Known rows, with every step that occurs:
dige, rukir, masup: -22.4 41.3 -23.2 -21.8 30.6 -5.1 0.6 -39.0 -33.5 30.3 -0.3 -26.2 30.4 -24.1 -24.0 -27.0 3.2 17.3 -32.2 -36.2 0.8 26.0 -21.0 -5.6 37.7 22.7 23.4 -26.3
besa, masup, bemoli, dige: -55.9 9.2 -21.7 -6.5 11.0 31.2 -0.2 7.4 21.0 -7.6 3.9 21.7 5.7 -49.2 -48.1 22.7 -26.7 -12.9 5.6 16.7 -36.7 2.5 -13.9 -9.8 29.6 3.4 -15.2 -28.0
divanu, masup, bemoli: -35.6 -2.6 24.6 -20.7 -8.3 33.0 16.9 -43.1 10.5 19.2 2.9 33.1 13.9 -38.3 -55.4 -1.7 -45.7 -1.4 -31.2 -0.8 -4.3 32.3 -11.3 0.9 -1.5 21.4 -6.6 -31.2
dozav, dige, bemoli: -43.1 19.6 -16.0 0.3 24.1 9.8 12.4 14.6 11.2 10.4 23.9 -8.4 23.7 -50.8 -40.9 -31.4 0.0 -35.4 1.2 8.6 -25.5 40.1 15.6 -6.9 26.4 4.7 15.1 22.6
rukir, masup, besa: -29.2 28.7 -6.0 4.1 9.6 15.4 -1.2 -13.4 -31.9 6.6 -21.1 2.3 12.4 -25.9 1.7 15.0 -29.2 36.6 1.9 -13.6 -15.4 10.9 0.8 -3.2 24.5 2.4 -17.2 -10.9
dozav, masup: -16.6 43.9 2.3 -1.4 2.4 28.9 13.4 -27.4 -11.5 30.9 5.5 -7.9 43.3 -17.8 -35.8 -39.3 -5.8 33.7 -24.4 -18.1 8.5 22.5 1.3 -1.5 10.9 25.2 -22.1 -39.5
besa, masup, dozav, dige, rukir: -70.2 33.7 -24.4 -12.2 21.1 9.6 12.5 -22.1 -6.1 35.9 28.6 -8.4 21.1 -37.5 -24.7 -34.8 24.8 -25.0 -15.9 -20.6 -29.8 19.6 -48.2 -7.0 -9.5 5.1 23.5 0.6
kifi, masup, bemoli, dige: -14.3 -0.9 -2.7 -30.3 8.9 21.2 -15.3 -12.5 13.4 3.4 -13.8 33.4 6.1 -53.5 -43.0 1.9 -35.5 0.5 19.0 38.8 -50.5 12.3 -5.6 -3.6 -3.6 6.1 -43.1 -27.0
besa, masup, rukir: -48.8 16.7 -13.3 5.7 3.7 34.2 5.3 -10.9 12.9 37.5 -14.4 32.5 12.8 17.2 -24.8 16.5 -25.4 34.4 -10.9 -22.6 2.4 21.4 -34.0 3.7 5.8 20.3 17.0 -18.8
bemoli, masup: -21.6 6.6 8.5 -2.8 11.4 21.3 29.8 -29.3 -12.5 4.7 3.6 23.0 15.6 -13.9 -52.4 -48.3 -20.8 29.1 -3.6 -16.8 23.1 39.2 4.2 12.1 34.8 15.0 -7.5 -46.5
besa, masup, bemoli: -46.6 10.0 0.9 -9.7 0.3 31.4 6.6 -7.2 15.1 12.8 -12.4 54.4 16.2 -28.5 -42.1 13.4 -31.1 -8.4 -6.1 5.0 -18.1 14.5 -27.6 7.2 33.8 16.4 17.9 -36.8
rukir, masup, dozav, dige: -55.5 17.4 20.2 -16.6 18.8 10.1 -8.7 -11.4 -6.4 11.4 -5.7 -42.2 34.6 -24.2 -11.9 -28.9 32.4 -17.3 20.1 -2.6 -46.1 18.3 -23.5 7.8 16.7 2.8 -13.7 3.0
divanu, masup, bemoli, dige, besa: -42.6 3.7 -23.0 -26.5 15.8 17.9 6.7 -54.6 -5.5 -18.0 24.4 7.1 4.6 -84.8 -38.8 14.9 -39.6 6.4 -39.3 10.6 -16.0 5.0 -2.0 -25.1 3.0 13.3 -24.0 1.7
bemoli, masup, kifi: -17.3 5.7 13.5 -2.0 -9.2 6.0 8.5 -37.0 -14.2 15.1 7.8 48.7 20.2 -9.2 -36.7 -67.5 2.8 25.2 11.9 -18.4 31.0 50.4 0.1 29.0 32.7 31.3 13.4 -66.5
divanu, masup, besa: -28.6 8.3 3.3 9.0 -5.9 29.3 30.8 -37.6 -18.7 14.7 5.4 22.0 1.4 -33.3 -23.3 0.6 -53.3 43.7 -34.2 -11.5 3.1 26.0 0.7 -10.5 -19.1 8.2 -29.3 -17.0
divanu, dige, bemoli: -23.0 2.5 -6.8 -0.5 25.6 24.2 20.9 28.6 38.4 -10.6 11.5 -21.2 18.2 -39.9 -46.8 -16.6 -21.9 -23.0 -7.2 -7.6 -14.4 54.2 4.5 -12.2 9.9 -5.4 13.8 25.6
divanu, dige, besa, masup: -20.8 6.8 -33.9 -10.4 32.5 21.7 13.4 5.4 -1.7 -20.0 11.0 -1.3 17.4 -48.6 0.9 17.4 -6.6 22.1 -47.1 -15.2 -2.2 24.4 -30.0 -20.9 22.9 6.3 32.6 12.6
rukir, masup: -15.0 22.3 8.5 -10.4 22.9 12.6 -3.7 -17.5 -17.5 8.8 -18.5 -20.1 36.6 -9.8 -22.4 -16.7 0.8 27.1 -9.0 -13.9 -7.1 24.7 -10.1 11.5 45.6 19.1 -0.1 -30.4
dige, besa, masup: -15.2 26.2 -37.2 -7.8 29.6 10.4 12.3 -34.3 -21.8 -5.0 2.8 19.1 26.0 -36.8 -8.5 -0.4 -1.6 42.3 -35.9 -11.1 10.6 11.1 -27.1 1.3 42.4 22.4 30.4 -14.4
bemoli, dige, rukir: -23.9 37.3 -62.9 -14.8 26.7 -7.9 0.0 -18.1 -12.7 13.7 34.9 -47.1 7.2 -55.8 -44.2 -27.9 -7.4 -0.2 -14.4 -15.0 6.6 7.8 -2.5 -27.6 -7.9 2.1 -18.8 -23.8
masup, divanu, dige: -9.2 5.9 -11.3 0.4 2.3 17.4 -0.8 26.5 24.6 -7.8 -3.6 -30.3 -2.2 -16.3 -29.4 -11.3 -26.8 -0.6 -17.0 12.3 5.4 34.0 -2.8 -7.5 -20.7 4.1 -40.6 -5.4
bemoli, dige: -15.3 22.4 -34.8 -7.0 15.3 11.0 -3.8 3.4 2.1 -5.2 14.4 -42.1 9.9 -40.4 -40.6 -15.7 -10.3 10.7 8.3 6.7 -2.1 6.7 8.2 -14.7 2.8 -2.4 -43.4 -30.2
rukir, masup, divanu, dige, bemoli: -33.5 10.1 13.8 10.3 39.5 21.1 9.5 16.4 32.6 -26.2 -13.4 -26.2 13.4 -13.8 -36.0 -10.4 -16.8 -10.9 -14.5 9.3 -39.9 56.4 7.3 6.9 41.3 4.4 -8.4 35.7

Rows:
-13.4 15.9 -19.4 -9.4 34.4 5.3 -11.2 -10.0 -10.4 -31.3 -12.2 -35.7 10.1 -31.9 7.9 9.6 -8.6 24.2 -38.6 4.6 -11.8 24.3 -13.0 -10.4 27.6 16.2 -14.4 25.0
rukir, masup, divanu, dige, besa
-52.0 33.8 -28.8 -25.4 9.7 -5.1 0.1 -20.1 -8.5 38.4 33.3 -39.2 17.3 -51.7 -26.4 -47.5 17.0 -33.5 2.3 -19.8 -14.6 14.5 -25.3 -14.2 -34.5 0.4 0.0 1.7
masup, dozav, dige, rukir
-40.6 11.6 -26.2 -15.4 0.6 18.0 -16.5 7.1 19.2 -5.3 6.9 -8.7 2.6 -60.5 -51.2 10.0 -32.1 -26.9 21.1 16.7 -21.4 -0.1 5.2 -15.0 2.2 -1.2 -37.7 -25.7
masup, bemoli, dige
-15.0 27.0 11.4 3.0 18.6 8.7 -8.6 -21.2 -12.7 -0.6 -30.1 -21.2 20.0 3.7 -23.9 -17.1 -11.1 30.0 -12.2 9.5 -5.9 20.2 -3.8 23.3 40.5 21.5 -32.5 -30.6
rukir, masup, divanu
-67.1 7.8 10.9 13.3 19.8 35.5 33.4 -32.3 21.8 23.2 5.4 55.8 6.0 4.0 -69.6 -30.9 -43.4 15.9 12.6 -26.5 4.8 62.1 9.1 14.1 25.3 15.1 13.1 11.8
dige, bemoli, masup, rukir
-39.1 32.4 14.4 21.5 21.6 41.1 25.6 12.6 36.7 -2.8 10.2 -11.9 23.6 -22.2 -48.4 -34.3 -21.7 -1.9 -32.1 5.1 -28.7 58.0 15.5 0.6 6.1 10.1 -37.9 28.7
dozav, masup, divanu, dige, bemoli
-39.3 16.8 -27.7 -19.7 15.9 19.3 -0.7 -30.9 -4.4 -3.3 -5.6 53.2 17.2 -55.8 -19.1 25.4 -26.9 8.3 -22.8 -1.2 -9.8 6.4 -27.2 0.2 38.1 21.4 33.0 -13.4
dige, besa, masup, bemoli
-36.0 49.7 -8.0 14.7 -7.4 33.7 12.6 -19.6 -23.1 31.0 6.5 16.1 22.1 -34.3 -12.8 -8.1 -36.0 45.0 -14.6 -14.9 -5.0 12.4 12.0 -12.6 -9.4 8.3 -41.4 -20.9
dozav, masup, besa
4.3 6.9 29.3 -27.6 11.2 25.1 7.8 -39.0 5.3 21.4 -30.7 16.0 26.8 -4.5 -29.4 -42.5 -4.0 35.1 22.6 3.4 -31.8 27.0 -28.5 31.6 -26.9 6.1 -35.6 -29.6
kifi, masup, dozav
-53.0 -0.3 27.1 -13.9 3.1 23.6 22.3 -35.6 3.5 19.7 21.0 -24.2 22.9 -32.6 -35.9 -42.9 4.8 -9.2 -15.2 -2.6 -23.6 29.1 -21.4 3.6 -30.6 8.1 -31.4 0.9
divanu, masup, dozav, dige
-40.6 8.8 0.5 19.3 34.9 36.2 30.0 28.2 46.3 -24.4 -0.9 11.0 2.4 -14.6 -44.0 -4.5 -23.4 -9.4 -26.5 12.2 -31.8 53.9 -9.4 10.0 32.1 4.9 2.8 29.3
besa, masup, divanu, dige, bemoli
-5.2 7.6 1.4 -17.8 0.7 26.4 -5.9 -27.3 4.4 51.4 -30.7 45.2 12.2 13.4 -21.4 -4.0 -34.7 50.1 2.8 -1.8 -12.0 32.9 -25.2 8.0 -28.8 21.9 -13.6 -17.9
kifi, masup, rukir
-68.0 -11.0 10.3 9.1 20.7 45.9 34.0 3.7 44.5 7.4 10.2 36.1 -1.5 -5.3 -63.6 -10.8 -42.8 -6.1 2.0 -27.1 -8.1 75.8 3.4 -10.6 5.6 1.4 13.3 41.1
divanu, dige, bemoli, masup, rukir
-66.1 28.0 -48.7 -14.8 21.4 14.8 0.7 -13.7 4.5 10.6 24.8 19.4 1.1 -63.5 -50.8 10.9 -24.8 -27.8 -19.0 -5.2 -30.3 4.2 -24.5 -23.4 18.8 4.9 8.9 -22.1
besa, masup, bemoli, dige, rukir
-37.3 8.9 14.3 8.3 31.2 25.2 45.7 -27.6 5.7 -3.9 8.2 37.2 20.4 -21.4 -75.0 -57.8 -23.7 9.8 4.4 -12.1 1.1 57.7 16.8 20.0 52.8 12.6 9.5 -9.9
dige, bemoli, masup
-51.6 35.1 -6.4 -8.6 -0.4 35.1 -5.4 -10.8 8.7 10.7 15.2 -2.2 24.4 -56.1 -52.5 -8.8 -25.1 -8.0 0.7 8.9 -33.7 4.5 11.8 -17.8 4.5 11.0 -54.6 -28.7
dozav, masup, bemoli, dige
-50.2 38.6 -23.8 -23.5 38.3 1.3 -2.1 -38.2 -15.1 4.4 9.1 -69.9 23.7 -35.8 -34.3 -32.1 20.7 1.5 12.0 -26.5 -39.3 4.5 -23.7 -7.0 6.1 -6.1 -30.8 -7.1
bemoli, dige, rukir, masup, dozav
-45.9 41.2 -28.4 -21.3 33.7 -14.4 -7.2 -18.2 -38.2 35.3 21.4 -36.0 29.0 -46.6 -10.5 -27.8 19.6 -14.5 -34.3 -15.6 -22.3 25.2 -19.9 -23.9 31.9 19.9 28.6 -0.4
dozav, dige, rukir, masup
-31.0 28.5 -55.0 10.2 37.2 7.2 -0.4 -21.7 -9.1 -36.0 7.7 -10.1 -1.6 -42.7 -15.2 6.8 -10.6 40.5 -27.6 25.4 -10.7 -4.9 -9.5 -2.9 33.3 10.5 -36.6 -6.2
bemoli, dige, besa, masup, divanu
-55.9 15.2 2.5 21.8 17.8 31.0 45.3 -23.3 -6.0 -4.9 4.5 65.7 -4.4 -36.9 -53.0 -26.9 -51.0 17.4 14.0 -10.9 -6.5 50.4 30.2 5.7 32.1 -5.0 -3.6 7.0
dige, bemoli, masup, besa
-20.1 29.6 -36.1 5.9 25.7 9.0 4.4 -36.0 -14.6 -13.3 -6.5 23.2 7.3 -21.8 -8.2 -2.2 -12.8 47.0 -39.6 10.7 6.9 7.8 -18.9 13.9 34.3 23.2 -2.1 -11.9
dige, besa, masup, divanu
-33.2 7.1 28.9 -19.1 30.8 20.7 15.1 -16.8 21.6 15.8 -5.7 19.1 26.4 -36.9 -35.6 -54.5 11.2 -16.9 31.8 22.9 -74.5 44.5 -13.3 23.8 -6.0 0.9 -10.9 31.5
kifi, masup, dozav, dige, bemoli
-60.5 53.6 -34.2 -17.2 8.4 17.9 -2.2 -27.2 -6.1 30.3 35.9 -6.8 19.6 -71.1 -55.1 -20.8 -20.6 -15.5 -22.1 -10.9 -25.1 9.0 1.7 -33.4 -4.6 14.6 -30.6 -23.0
dozav, masup, bemoli, dige, rukir
-22.2 1.4 -18.8 -0.1 26.0 14.0 16.9 -23.4 -2.1 -34.2 9.1 9.9 -10.2 -34.1 -24.0 -21.8 -29.1 27.2 -33.7 4.1 20.7 40.4 1.3 -9.0 11.6 13.6 -22.1 8.7
bemoli, masup, divanu, dige, besa
